Known rows, with every step that occurs
d-m: [-0.40 -0.29  0.77  3.59 -0.05  2.37 -1.17 -0.08 -0.48 -0.44  0.01  1.29
 -1.15 -1.26  1.13 -0.40 -1.51  4.12 -0.21 -0.88  0.60 -1.67 -1.76 -0.09
  1.17  0.14]
j-d-m-w: [-1.74 -1.06  0.54  4.49  0.23 -1.52  3.66 -2.69 -0.88 -0.90  0.12 -1.34
  0.03 -5.63 -0.33 -2.04 -0.79  2.17 -2.04 -1.10  1.24 -2.32  0.32  0.04
 -1.11 -1.22]
m-w-j: [-0.89 -1.74  0.33  2.26 -0.70 -1.30 -6.23 -1.30 -1.50  1.50 -1.29 -2.50
 -0.37  3.36 -2.23 -0.70 -0.40  3.90  2.12  0.33 -0.05 -0.28  1.92  1.33
  1.76 -1.27]
j-a: [-4.58 -0.88  2.16  0.90 -0.52  1.35 -2.68  0.83 -0.80  3.24 -0.54 -0.39
 -1.25  3.16 -1.10  0.76 -1.24 -1.42  1.97  0.59  1.43  2.00  2.92  0.60
  3.17  1.55]
b-d-m-w-y-r-j-a: [-1.34  0.95 -4.90  1.17 -2.28 -8.86  2.80 -0.45 -0.65 -0.20  1.88 -0.27
 -0.69 -4.99  2.29 -3.18 -1.34 -2.59 -3.62  1.89  0.84 -1.52  2.59  0.05
 -1.96  3.72]
y-d-m: [ 0.39  0.94  1.06  2.51 -1.79  3.92  0.74  1.55 -1.26 -1.65  1.89  1.54
 -1.20 -0.68 -0.39 -0.99  1.06  2.57  0.10 -2.40 -0.94 -2.20 -2.55 -0.74
  0.58 -0.99]
y-d-j-r: [ 4.19  1.73 -4.58 -3.06 -0.07  1.68 -0.02  2.57 -1.42 -0.97  1.58  2.22
 -1.47  0.24 -2.48 -1.72  1.95  0.22  0.79 -0.95 -1.52  0.69 -1.25 -1.97
 -2.20 -1.30]
a-j-w: [-1.76 -1.49 -0.72 -2.09  0.27  2.03 -1.89 -0.26  1.68  2.35  0.09 -0.64
  0.05  6.50 -2.69  0.08 -0.58  2.48  2.81  0.60  1.14  3.06 -2.24 -0.68
 -1.04 -1.12]
a-j-d: [-3.73 -0.79 -1.41  1.55  1.52 -0.72  1.34  0.20  0.35 -0.73 -1.98  1.01
  2.27  5.44 -2.65  0.93  0.58  0.01 -1.01 -2.80 -0.59  2.82 -0.33 -2.24
 -0.07 -1.28]
m-w: [-1.77 -1.56  0.59  1.04  0.50  2.58 -1.40 -1.22 -0.10  1.07  0.14 -1.37
 -0.80  1.12 -0.98 -0.04 -0.27  5.62  1.90  1.13  1.36  0.77  1.17  2.27
  1.63 -1.29]
w-m-d-j: [ 4.28 -0.35  1.59  0.27  2.34  0.69  1.84  1.64  0.18 -1.97 -0.82 -1.18
  0.58  4.11  2.65  1.69  0.09 -4.66 -2.06 -2.03  1.47  0.10 -0.75 -2.27
  0.85 -0.36]
a-j-d-m-w-y-r: [-3.49 -0.21 -2.31 -1.36  2.34 -3.90  3.62 -1.83  2.28 -1.85 -0.68  0.45
  3.02 -3.58  0.87 -1.95  0.39  2.01 -6.44 -0.19 -3.96  1.80 -0.91 -3.38
 -1.51  0.28]
b-d-m-w-y-r-j: [ 1.68  1.01 -6.50  1.69 -1.23 -6.30  3.72 -0.92 -0.08 -2.82  1.78  1.22
 -0.27 -5.16  2.73 -2.45  0.00  1.18 -3.71  0.88 -0.20 -2.47  0.12  0.35
 -1.76  1.52]
d-j: [ 2.17 -0.54 -1.43  0.37  1.15  0.53 -0.57  1.97 -0.02  0.04 -0.27  0.87
 -2.27  1.50  1.29  0.64 -0.95  0.69  0.61 -0.42  0.61  0.26 -0.19 -0.75
  1.11 -0.62]
w-m-d: [ 0.27 -0.73  3.64  1.50  1.65  3.86  0.91  0.04  0.05 -1.30 -1.13 -0.92
  2.07  5.92  0.67  2.48  0.94 -3.10 -0.66 -1.99  1.13  0.97 -0.14 -0.65
  2.80 -0.49]
c-w: [-1.54 -0.32  1.62  0.05  0.15  4.23 -3.37 -0.08  0.54  1.03 -0.96  1.24
 -0.42  2.51  0.35  1.67  0.91  2.53  1.65  0.05  2.88  2.47 -0.48  3.47
 -0.34 -1.32]
w-y-r-m-d: [-0.10  1.91  4.24 -1.90  1.80  2.11  5.98  1.29  2.57 -2.31  0.10  2.27
  2.06 -0.38  1.92  3.76  0.65 -1.87 -1.75 -0.16 -2.86  0.06 -1.73 -0.12
  1.38  1.34]
y-r-m-w-c: [-0.10 -0.07 -0.46  0.81  0.75  4.49 -2.10  0.92  3.13  0.88  1.90  0.63
  2.94 -3.01 -1.47  3.09 -3.38  5.52  0.85  2.57  1.50 -2.55  1.27  3.57
  0.86 -1.38]
c-w-m: [-1.21 -1.03  2.34  0.68  1.24  5.61 -4.57 -1.32  0.75  0.43 -2.25  0.02
  0.79  3.14  0.90  2.40  0.12 -2.40  1.51  0.42  4.20  2.18 -0.36  3.24
  0.94 -1.48]
b-d-m: [ 2.69  0.38 -2.97  6.38  0.68 -0.20  2.86 -0.20 -0.53 -1.99  0.20  1.61
 -1.26  1.25  1.00 -0.97 -0.34  2.45 -0.71 -1.49  2.42 -1.71 -2.55  0.34
 -0.36  0.47]
c-w-j: [-0.80 -0.47  1.78  1.29 -1.24  0.66 -8.40 -0.04 -0.87  1.50 -2.19  0.04
 -0.04  4.73 -0.94  0.94  0.84  0.88  2.08 -0.69  1.73  1.21  0.32  2.63
 -0.35 -1.27]
c-w-y: [-2.01 -0.33  2.22 -2.39  1.05  5.31 -1.45 -0.89  0.53  0.80 -2.14  1.29
 -1.06  1.39  2.19  2.56  2.03 -2.04  1.26  0.58  0.87  4.00  1.07  2.08
  1.62 -0.36]
y-w-j-r-m: [ 2.61  0.30 -3.04  0.68 -0.72 -1.58 -6.02 -0.66  0.42  0.94 -1.03  1.18
  2.03 -2.42 -3.04 -0.13 -2.42  3.14  5.80  1.73 -0.59 -3.98 -2.35  2.00
  0.55  0.00]
w-j: [-0.80 -1.00  0.47  2.79 -0.89  0.03 -6.49  0.31 -1.51  1.00 -1.93 -0.17
 -0.56  5.39 -1.95  0.63  0.12  0.51  2.44 -1.17 -0.96  0.12  1.11  0.05
  3.24 -0.56]
y-r: [-1.51  0.20 -1.19 -0.49  0.71  2.40 -2.17  1.20  1.92  0.40  0.59  2.49
  1.26  1.51 -0.47  0.90  0.74  3.54 -0.57  0.52 -2.21  1.98 -0.39  0.97
  3.65 -0.56]

Rows
[-1.12 -0.14 -0.46 -1.14  1.29  0.49  0.72 -1.71  1.70 -0.39  0.70  0.54
  0.01 -5.89  2.96 -1.58 -0.19  4.28 -3.26  2.15 -2.93  0.26 -0.20 -0.15
  1.75  0.76]
d-m-w-y-r
[-2.08 -1.12  0.65  2.05  1.03 -0.52  5.72 -3.40 -0.86 -1.10 -1.18 -1.32
 -0.56 -6.40  1.63 -1.33  0.41 -2.18 -2.53 -0.54 -0.78 -0.45  1.61 -1.27
  0.77 -0.17]
j-d-m-w-y
[ 4.71  1.38 -2.17 -2.68  1.77 -1.34  1.82  1.77 -0.76 -1.17  0.56  1.23
  0.20  1.39 -0.20 -0.88  1.15  1.53 -1.79 -1.22 -0.49  1.24 -1.19 -2.54
 -3.37  0.40]
m-d-j-r
[-4.52  0.27 -1.21 -1.62 -2.97 -6.14 -1.46 -0.31 -0.67  1.64  1.50 -0.56
 -0.55 -7.62  2.40 -2.71 -2.50 -0.99 -3.04  2.50 -1.21 -1.63  3.75 -0.51
 -0.45  3.54]
d-m-w-y-r-j-a
[-0.44  1.25  2.71 -5.52  1.63  0.41  5.80  0.83  4.48 -0.78  0.83  0.69
  2.84  3.01 -0.02  2.43  0.04 -1.59 -0.98  0.86 -2.10  1.96 -4.32 -1.77
 -3.04  0.93]
a-j-w-y-r-m-d
[-0.17  2.45  5.55 -3.17  1.42  2.57  4.23  0.93  3.25 -2.01 -0.13  2.45
  2.54 -1.06  3.06  3.98  1.45 -1.59 -2.25  0.37 -0.33  1.18 -2.56  2.47
 -2.29  0.79]
c-w-y-r-m-d
[-0.82 -1.04 -1.44 -0.65 -4.04 -0.20 -1.32 -0.10 -1.09  2.32  1.52 -0.60
 -1.91  0.34 -1.95 -0.14 -0.97 -2.13  4.33  0.55  2.54 -1.31  1.11  1.40
 -0.52 -0.95]
r-j-w
[ 0.20  1.50 -0.28 -3.33  0.38  4.20  3.92 -1.18 -0.90 -1.27  0.66  0.48
 -0.87 -3.98 -2.99  0.18  0.75 -0.21  3.14  1.88 -1.31 -0.50 -0.65  0.94
 -2.22 -0.67]
j-r-m-w-y-d
[ 1.28  0.14  4.57 -1.84  1.13 -1.35 -1.03  1.66  0.29  0.96 -1.07 -2.36
  0.76  3.62  3.17  1.25 -0.33 -8.08 -2.41 -0.51  5.15  2.02  0.81 -0.02
 -2.82  1.39]
c-w-m-d-j-a
[-2.00 -1.74  0.19  3.62 -0.86 -3.98 -1.67 -2.11 -1.94  0.68 -1.83 -2.98
  0.77  1.16 -3.46 -1.00  0.85 -1.42  0.38 -1.43 -0.30 -0.56  3.05  0.07
  0.67 -2.00]
m-w-j-d
[ 4.21 -0.36  2.06 -5.11  0.85  0.52  6.24  0.68  0.85  0.64  0.63 -1.87
 -2.18  1.58  2.79  0.71  1.96 -6.96 -0.24 -0.29 -0.33  2.17 -0.26 -2.75
 -0.27  0.21]
m-d-j-w-y
[-2.34 -0.66 -0.83 -3.36  1.71  1.96  0.29 -1.24  2.07  0.61  0.03  0.21
  0.44 -1.44  1.07  0.19  1.50  2.55 -1.20  2.51 -3.31  3.18  1.91  0.79
  3.90 -0.19]
m-w-y-r
[ 4.31  1.19 -0.14  0.10 -0.55 -2.74 -2.32  0.19  0.27 -0.62 -0.09  0.36
  3.83 -0.73 -2.30  0.28 -0.59  3.00  3.25 -0.11 -1.01 -4.00 -3.00  0.67
 -1.31  0.40]
y-w-j-r-m-d
[ 3.76  0.39  1.42 -0.18  1.24 -0.57  3.13  2.60 -0.10 -1.34  0.57  0.02
 -0.54  3.42  2.04  0.95  0.97  0.54 -2.04 -2.34  0.21  0.38 -1.03 -1.91
 -0.46 -0.21]
m-d-j
[ 4.14 -0.72 -4.59  6.05  0.66  1.87  0.17 -0.78  0.06 -0.42  1.71 -0.63
  0.49 -0.25  0.15 -0.23 -1.40  5.18 -0.85 -0.09  4.50 -2.81  0.95  1.53
 -0.32 -0.90]
b-d-m-w-c
[-1.78  0.24 -4.66 -2.14  2.05  1.36 -4.20  0.02  0.08  0.31 -1.33  2.40
  1.78  5.63 -3.69 -0.58 -0.24  6.12  0.78  0.10 -0.89  3.88 -1.63 -1.71
 -1.97  0.01]
a-j-r
[ 0.17  1.32  2.64 -1.31 -1.06  5.25  0.87  0.56 -0.64 -1.41  0.26  1.78
 -1.35 -2.48  2.63 -0.01  3.05 -1.68 -0.89 -1.42 -0.37  0.67 -2.10  0.37
 -1.02 -0.59]
c-w-y-d-m
[ 4.35  0.53 -6.61  4.55 -0.03 -6.14 -2.90 -3.02 -2.48 -1.07 -0.35 -0.73
 -0.27 -0.21 -2.76 -4.94 -0.33  5.13 -0.27  0.40  1.55 -2.32 -1.42  0.30
 -5.02  0.46]
b-d-m-w-j-r
[-0.88  0.31 -0.42 -2.34  2.18  2.75  1.90 -2.81 -0.13  0.01 -1.24  0.37
 -0.89 -4.65 -1.55  0.73 -1.80  1.45  3.17  3.48  0.23  0.02  0.19  1.71
 -1.55  0.62]
j-r-m-w-y
[-1.31 -1.19 -0.95 -3.05 -3.11  0.56  0.76 -0.94 -1.07  2.05  0.26 -0.55
 -2.58 -0.63  0.02  0.73  0.02 -6.76  3.87  1.06  0.55  0.37  2.60  0.19
  1.50  0.02]
r-j-w-y
[-0.37 -0.20  0.79 -4.13 -0.42 -1.08  2.57  1.88 -1.33  1.59  1.10 -2.60
 -3.44 -0.95  0.84 -1.35  1.04 -5.76 -0.02  1.04 -0.80  2.04  3.63 -1.86
  1.03  0.93]
m-w-y-d-j-a
[-1.86 -0.04  2.46  2.84 -3.74 -4.03 -5.00  0.54 -3.15  1.80  1.36 -3.33
 -1.33 -0.59 -2.23 -3.76 -0.61  0.44  0.06 -0.69 -0.13 -2.99  1.59 -0.76
 -1.16  0.79]
y-d-m-w-j-a
[ 3.46  2.17  2.25 -3.12  2.52 -0.75  6.96  3.00  2.67 -2.93  0.56  1.98
  0.54 -2.03  3.87  2.87 -0.37 -3.53 -3.26 -0.16 -2.61 -0.84 -2.34 -1.80
 -0.76  1.43]
w-y-r-m-d-j
[-3.94 -1.74  1.90  1.68 -1.64 -4.15 -7.08 -0.80 -2.05  4.13 -1.06 -4.02
 -0.83  3.27 -2.74 -1.42 -1.71  0.26  2.17  1.34  1.15  0.48  4.38  0.93
  1.54  1.18]
m-w-j-a
[ 0.75  0.53 -0.43 -2.01 -5.19  0.82  3.05  0.41 -2.18 -0.29  2.76  0.07
 -2.95 -4.61  0.41 -1.69  1.11 -6.24  1.94 -1.02 -0.95 -3.03 -0.45 -1.65
 -1.19 -0.26]
r-j-w-y-d-m
[ 1.01 -0.01  0.80  3.30 -2.95 -1.23 -3.93 -0.02 -2.62 -0.77  1.25 -2.04
 -0.88 -0.87 -1.97 -3.13  0.65  4.18  0.19 -1.68 -1.41 -3.73 -1.08 -0.53
 -1.00 -1.56]
y-d-m-w-j
[ 0.23 -1.71 -1.86  2.73 -1.27 -3.50 -2.55 -0.80 -0.02  0.90 -1.48 -0.76
  2.67  0.14 -1.86 -0.21  1.31 -2.40  2.22 -1.87 -1.89 -1.73  1.18 -0.06
  4.93 -1.70]
y-w-j-d
[ 0.53  2.13  3.77 -3.56  1.51 -3.57  6.06  3.44  2.08 -0.37  0.57  0.63
  0.17 -1.80  3.49  2.24 -1.65 -7.14 -3.26  0.86 -1.61  0.01  0.10 -2.09
 -0.87  3.80]
w-y-r-m-d-j-a
